What can hang from each mark
T: A E M
N: P T
B: S U
E: T U
S: B
M: P T
A: U
P: M N
U: B E

Known rows, with every way that one mark hangs from another
N(P(M)): [ 66  -9  46  25  16  16  31  13  -8 -20  12 -27  -8 -19  -3  12 -24 -12
  24  40 -47   5 -39 -38  -4  25  33 -49]
S(B(U)): [  46   25   61   15   10   25   37   27   -3   -3   -4  -12   -2  -24
    1    9  -15   -4   36   36  -24   17   12  -20   11   54   16 -100]
T(A E M(P)): [  6  19  15 -14  -9 -41  21  -3 -32  -9  15 -15 -40 -37 -27 -20 -32  30
  -7  24 -24  -2  14 -66  39   7  -2 -74]
M(P(N) T(E)): [  37   -1   -2  -28   20   34    8    3   -2   -8   40  -21  -16  -11
   -8  -23    5   46   19    8  -19   32  -20   -9   15   -6   10 -115]
N(P T(E)): [ 56   7  37  24  11  33  29  50 -11 -62  12 -35 -32 -17   6 -15 -35 -19
  16  51 -39  51 -53 -40 -12  -5  37 -31]
B(U): [ 35   2  59   9  19  13  24  33 -22  -4   2  -5  12 -28 -15  -2 -14 -17
  32  36 -34  27   7 -22  16  45   4 -98]
U(E(T)): [  24   16   37    4  -15   18   41  -10   22   -8   23  -19    5  -13
   -2   -5  -18    2   29   34  -20   10  -21  -17    6   36   20 -101]
U(E(T(A))): [ 23  19  37   4 -27  -9  37  -5  12 -10  19 -16  -2 -12  -4 -15 -10   1
  33  33 -23  -3 -14 -27  23  49  15 -90]
N(P T(M)): [ 34   8  44  22  21  -4  28  53 -19 -61   9 -31 -22 -16   7 -25 -28 -16
  16  47 -40   8 -52 -44 -10  22  39 -30]
E(T(A(U(B(S))))): [ 34  12  51   2 -43 -33  27   3   1  -7   4 -22  14 -19 -14 -16  14  -3
  55  28 -12  -8  -2 -30  38  52   8 -80]
B(U(E(T(A)))): [ 26  10  53   2  -9  -4  32   1  -4  -5  11  -1  22 -18 -13 -32 -23 -16
  34  38 -23  13   9 -29  35  65  -2 -88]
U(B(S) E(T(M))): [ 19  15  35  -9 -42 -18  54 -34  57   0   3 -39  23 -24 -29 -15 -14   5
  23  57 -15   7  -6 -34  21  23   4 -98]
M(P T(A)): [  35   -5   11  -34    1  -13   11   13  -29   -2   36  -14  -14  -24
  -17  -22   47   42   43    8  -15   -6  -11  -10   31   34   14 -110]
U(B E(T)): [  47   18   27    2  -37    2   49  -24   67   -2   10  -30   11  -22
  -11  -17  -15    1   22   42   -8    3  -22   -6   14   21   11 -108]
A(U): [ 14   0  54  18  31   7  33  19 -11 -15  15 -16  10 -35 -13  14  -1  -3
  39  12 -21  12  -7 -12   5  45  22 -97]
U(B(S) E(T)): [  31   13   39   -6  -46    3   48  -27   60   -2    8  -42   24  -23
  -27   -3   -2    2   37   57  -12   24  -12  -18   12   24   10 -106]
E(T(A) U): [ 44  19  39   4 -71 -17  20  20 -15   6   5   1   2  16  15 -24   1  -1
  13  25 -15 -18 -19 -26  41  69  11 -74]
A(U(B(S) E(T))): [  14    6   49    2  -12   -2   50  -28   47  -12   13  -33   40  -33
  -28   -3   -2   -3   48   33   -3   18   -3  -13   16   45    9 -101]
E(T(M(P(N)))): [ 18  24  24 -11 -13 -10  16   6 -10  -8  22 -14  -1   3   5 -21 -23  23
  21  12  -9 -11 -23 -31  13  28  12 -91]
P(M N): [ 57  10  37  28  21  19  15  16  15  11  10 -25   2  -2  -1  -2 -29   4
  23  22 -59   0 -33 -33   1  24  17 -87]
N(P T): [ 48   5  45  25  14  20  23  65 -14 -61  12 -34 -18 -13   9  -9 -12 -20
  35  44 -37  30 -62 -25 -20  25  46 -38]
U(E(T(M(P)))): [  4  20  25 -11  -7  -1  42 -24  12  -9  27 -16   5 -14  -9 -14 -27  18
  17  26  -9  -1 -14 -29   8  35  13 -99]
T(E): [ 42  10  36  13   3  27  30  11  -7  -8   9 -25 -28 -31 -12  13 -28   3
   8  37 -39  40  -6 -35   7 -10  15 -93]
A(U(B(S))): [  20   -3   54    9    6   -4   37    6   22   -8    3  -35   26  -44
  -33   18   11   -3   46   30  -16   21    0  -14    9   34   13 -101]
E(T(A M(P)) U): [ 19  24  24 -18 -63 -41  20   2 -26   9  11   4   3  11   5 -38  -9  21
  -2  15  -1 -35 -11 -39  46  65   3 -72]
B(S U(E(T(M)))): [  1   4  66  -9  -5   0  40 -13  -9  -4   7 -17  40 -20 -32 -12 -22 -14
  40  57 -29  35  24 -51  25  61  -5 -89]
N(T(A M)): [ 23  26  40  15  -1 -40  23  51 -24 -26   4 -23 -28 -23  -4 -36  -8  -3
  20  37 -45 -10 -24 -53  16  35  20 -59]
P(M N(T(A(U)))): [ 52  19  37  35  22  -7  14  33   7  -9   9 -26   3  -4   2 -36 -23  -5
  36  16 -57  -7 -41 -42   9  45  17 -56]
M(P(N)): [   8   14   16   -8   20   23   -1   38   -6  -12   28  -24   -2   -8
   -9   14   -4   31   32    5  -14   26  -26   -5  -10   22   20 -112]
P(M(T)): [ 85  -9  34   3  17  13  38 -14   0  22  21 -19  -6 -22 -11 -15   9  13
  28  26 -57 -11 -23 -31  16  22  19 -96]
M(T): [  56  -11   33   -6   13   14   28   15  -10   -1   23  -18  -13  -21
   -6  -13   30   16   32   26  -38    1  -18   -7   18   22   22 -113]

Rows
[ 83   8  37  29  16  29  35  24  -3 -42  14 -36 -29 -18   3 -23 -46 -20
  13  51 -55  38 -57 -57 -11  -5  35 -21]  N(P(M) T(E))
[ 18   6  49  25  19 -39  28  49 -29 -66   8 -24 -14 -24   1 -40 -20 -19
  29  35 -33 -16 -39 -53  17  51  30 -13]  N(P T(A(U) M))
[ 76  -3  27  13  24  20  18   0  14  16  19 -23   1   0   0 -27  -6  17
  27  19 -60 -13 -35 -25  15  22  16 -94]  P(M(T) N)
[ 18  25  34  25  22   3  10  58   1 -28   7 -26 -11   0   8 -27 -27   2
  17  29 -46   9 -43 -30  -6  22  22 -74]  P(N(T(M)))
[ 12  20  34   3 -24 -30  41 -17   9  -9  15 -15  -3 -14  -6 -29 -23   6
  18  34 -23 -22  -9 -42  30  47  10 -82]  U(E(T(A M)))
[  4  18  10  -8  16   0  18   0 -10 -12  20 -21 -25 -20 -15 -10 -50  31
 -14  20 -25  20  -5 -49  12 -11   4 -89]  T(E M(P(N)))
[   4   -1   51    8   12    0   50  -17   44  -12    9  -37   35  -46
  -39   11    1   -1   43   34  -12   23    1  -10    8   41   11 -105]  A(U(B(S) E))
[  25    9   42    8   -7   -3   53  -26   52  -12   12  -23   29  -34
  -15  -14  -12   -4   35   22    3    1  -14   -4   15   43   11 -101]  A(U(B E(T)))
[  42   -4    4  -36   -3   -3   15   -4  -27   -4   36  -14  -29  -30
  -22  -27   23   44   25   13  -18   13   -1  -25   38    9    8 -102]  M(P T(A E))
[  9  16  12 -15 -12   1  33 -11 -18   1  14 -10 -20 -20 -14  -9 -45  30
 -35  25 -15  15   0 -48  19   6   1 -85]  T(E(U) M(P))
[ 39  16  41  -9 -77 -22  39 -11  23  14  -7 -18  22   3  -6 -24  -9   5
  -2  46  -9 -14 -13 -34  35  43   1 -82]  E(T(M) U(B(S)))
[ 31  30  56   5  -3   9  52  -7  13  -5   1  -9   8 -18   3 -17 -36  -2
  24  40 -15  -1  14 -33  20  62   9 -93]  S(B(U(E(T(M)))))
[ 19  14  28   9 -35 -42  30   1 -24   1  -5  -4 -30 -19 -12 -30 -40  11
 -33  38 -37 -15  10 -69  55  27  -5 -60]  T(A E(U) M)
[ 10   4  67  -8  -9  17  36  -5  -6  -5  10 -19  42 -16 -30  -4 -12 -16
  52  56 -28  49  18 -37  18  61   1 -95]  B(S U(E(T)))
[ 14  24  14  -4  21  27  -1  57  -7 -25  28 -28  -5  -4  -1  -2  -3  24
  38   9 -15  35 -42  -7 -20  20  26 -99]  M(P(N(T)))
[ 36  24  28  26  14  31   7  55   7 -28  11 -33 -21  -1   7 -18 -32  -2
  20  32 -46  42 -43 -26  -7   0  23 -78]  P(N(T(E)))
[ 22  12  30   7 -14  -2  40  -6 -12   2   0  -9 -22 -17  -7 -13 -50   8
 -39  40 -34   7   0 -56  28   7   3 -76]  T(E(U) M)
[ 64  -9  36   5  19 -14  45 -31   7  14  23 -15   5 -30 -20 -32   8  12
  35  19 -49 -27  -9 -36  34  48  11 -86]  P(M(T(A(U(E)))))
[ 62  19  32   1 -92 -29  26   8  21  14  -6  -7   6   6   6 -35   4   1
   7  31  -5 -26 -22 -16  47  55   3 -80]  E(T(A) U(B))
[ 19  17  46   6 -21 -51  29  -1 -21 -10   8  -4   1 -14  -2 -33 -12   0
  30  17 -18 -39  -1 -48  45  59   9 -68]  E(T(A(U) M))
[  5  22  36  28  21 -25   7  55  -5 -34   6 -22  -3  -7   4 -39 -20  -1
  28  19 -39  -9 -32 -37  15  44  17 -62]  P(N(T(A(U) M)))
[  74   -9   18  -10  -23   21   39  -11   17    8   13  -18  -13  -20
   -6  -31    8   18   -8   36  -28   14  -16  -13   35    1    7 -103]  M(T(E(U(B))))
[  5   9  39  13   7 -51  34  -9 -26 -15   3 -12 -24 -44 -23 -27 -38   4
   0  25 -32 -15  21 -70  51  26  -4 -60]  T(A(U) E M)
[ 41  28  58   7  -4  26  48   1  17  -7   4 -10   8 -16   4  -7 -26  -4
  38  39 -13  15   7 -20  17  62  15 -99]  S(B(U(E(T))))
[ 41 -14  39  -2  11 -21  26  10 -20  -7  22 -12  -4 -31 -12 -29  38  11
  44  15 -31 -20  -4 -15  44  50  15 -96]  M(T(A(U)))
[   1   -3   68   -2   12   20   36    4   -8   -7    8  -23   38  -29
  -41   11   -9  -16   46   58  -37   56   22  -35   11   56    1 -100]  B(S U(E))
[ 22   4  47  28  16 -10  29  47  -9 -68  14 -29  -4 -22   0 -28 -11 -23
  44  37 -28  11 -46 -32   5  55  36 -24]  N(P T(A(U(E))))
[ 19  10  32  11  -9 -60  39 -17   4 -11  -5 -19 -20 -51 -29 -36 -37   5
  -7  29 -24 -21  19 -61  58  16 -10 -66]  T(A(U(B)) E M)
[  2  22  20   0  22   3  -3  54 -12 -29  29 -21   0 -10  -8 -14   3  23
  46  -1 -11  21 -32 -10  -4  40  19 -88]  M(P(N(T(A(U)))))
[ 55  11  25   9 -37  20  37   1  24   6  -3 -20 -15 -21 -10  -2 -27   4
 -20  42 -23  32 -10 -22  21  -1   4 -93]  T(E(U(B)))
[  47   -5    2  -38   -6   31   24   -9  -14    4   35  -10  -14  -14
  -13  -19   14   43    4   14   -9   30  -13  -10   22    7   11 -112]  M(P T(E(U)))
[ 15  26  23 -11 -29 -43   9  11 -20  -8  19 -10  -7   1   3 -35 -15  22
  26  11 -13 -29 -15 -42  36  44   6 -78]  E(T(A M(P(N))))
[  0  22  20  -8  -3   1  32 -17  20 -13  27 -18   8  -3  -3 -20 -32  20
  16  21 -12  -2 -20 -25   9  36  11 -97]  U(E(T(M(P(N)))))
[ 22  27  26  25   4 -15   6  49  -4 -29   4 -28 -28  -5   3 -42 -38   3
   6  32 -49   9 -31 -51  20  12  13 -59]  P(N(T(A E M)))
[ 52  15  42  -5 -82   3  32   1  26  13  -4 -20  24   6  -3  -9   6   2
  16  43  -5   9 -21 -15  24  43   7 -91]  E(T U(B(S)))
[ 34  25  32  14  -7   3  36  29  -7 -22   4 -19 -26 -13   0 -34 -40  -2
 -18  43 -40  22 -28 -51   6   9  15 -60]  N(T(E(U) M))
[-31  10  27 -11  19 -57  31 -12 -18 -16  23 -10   3 -41 -30 -21 -14  25
  22   7  -6 -29  13 -42  35  61   1 -82]  T(A(U(E)) M(P))
[  34   25   57   12   13   29   48   10   15   -6    0  -14    5  -27
   -4    6  -23   -3   33   41  -21   16   12  -19   12   59   14 -103]  S(B(U(E)))
[  20    5   39    0  -19    6   46  -13   57   -2    4  -46   19  -38
  -41   14    2    3   31   57  -24   31   -6  -17    3   18   11 -112]  U(B(S) E)
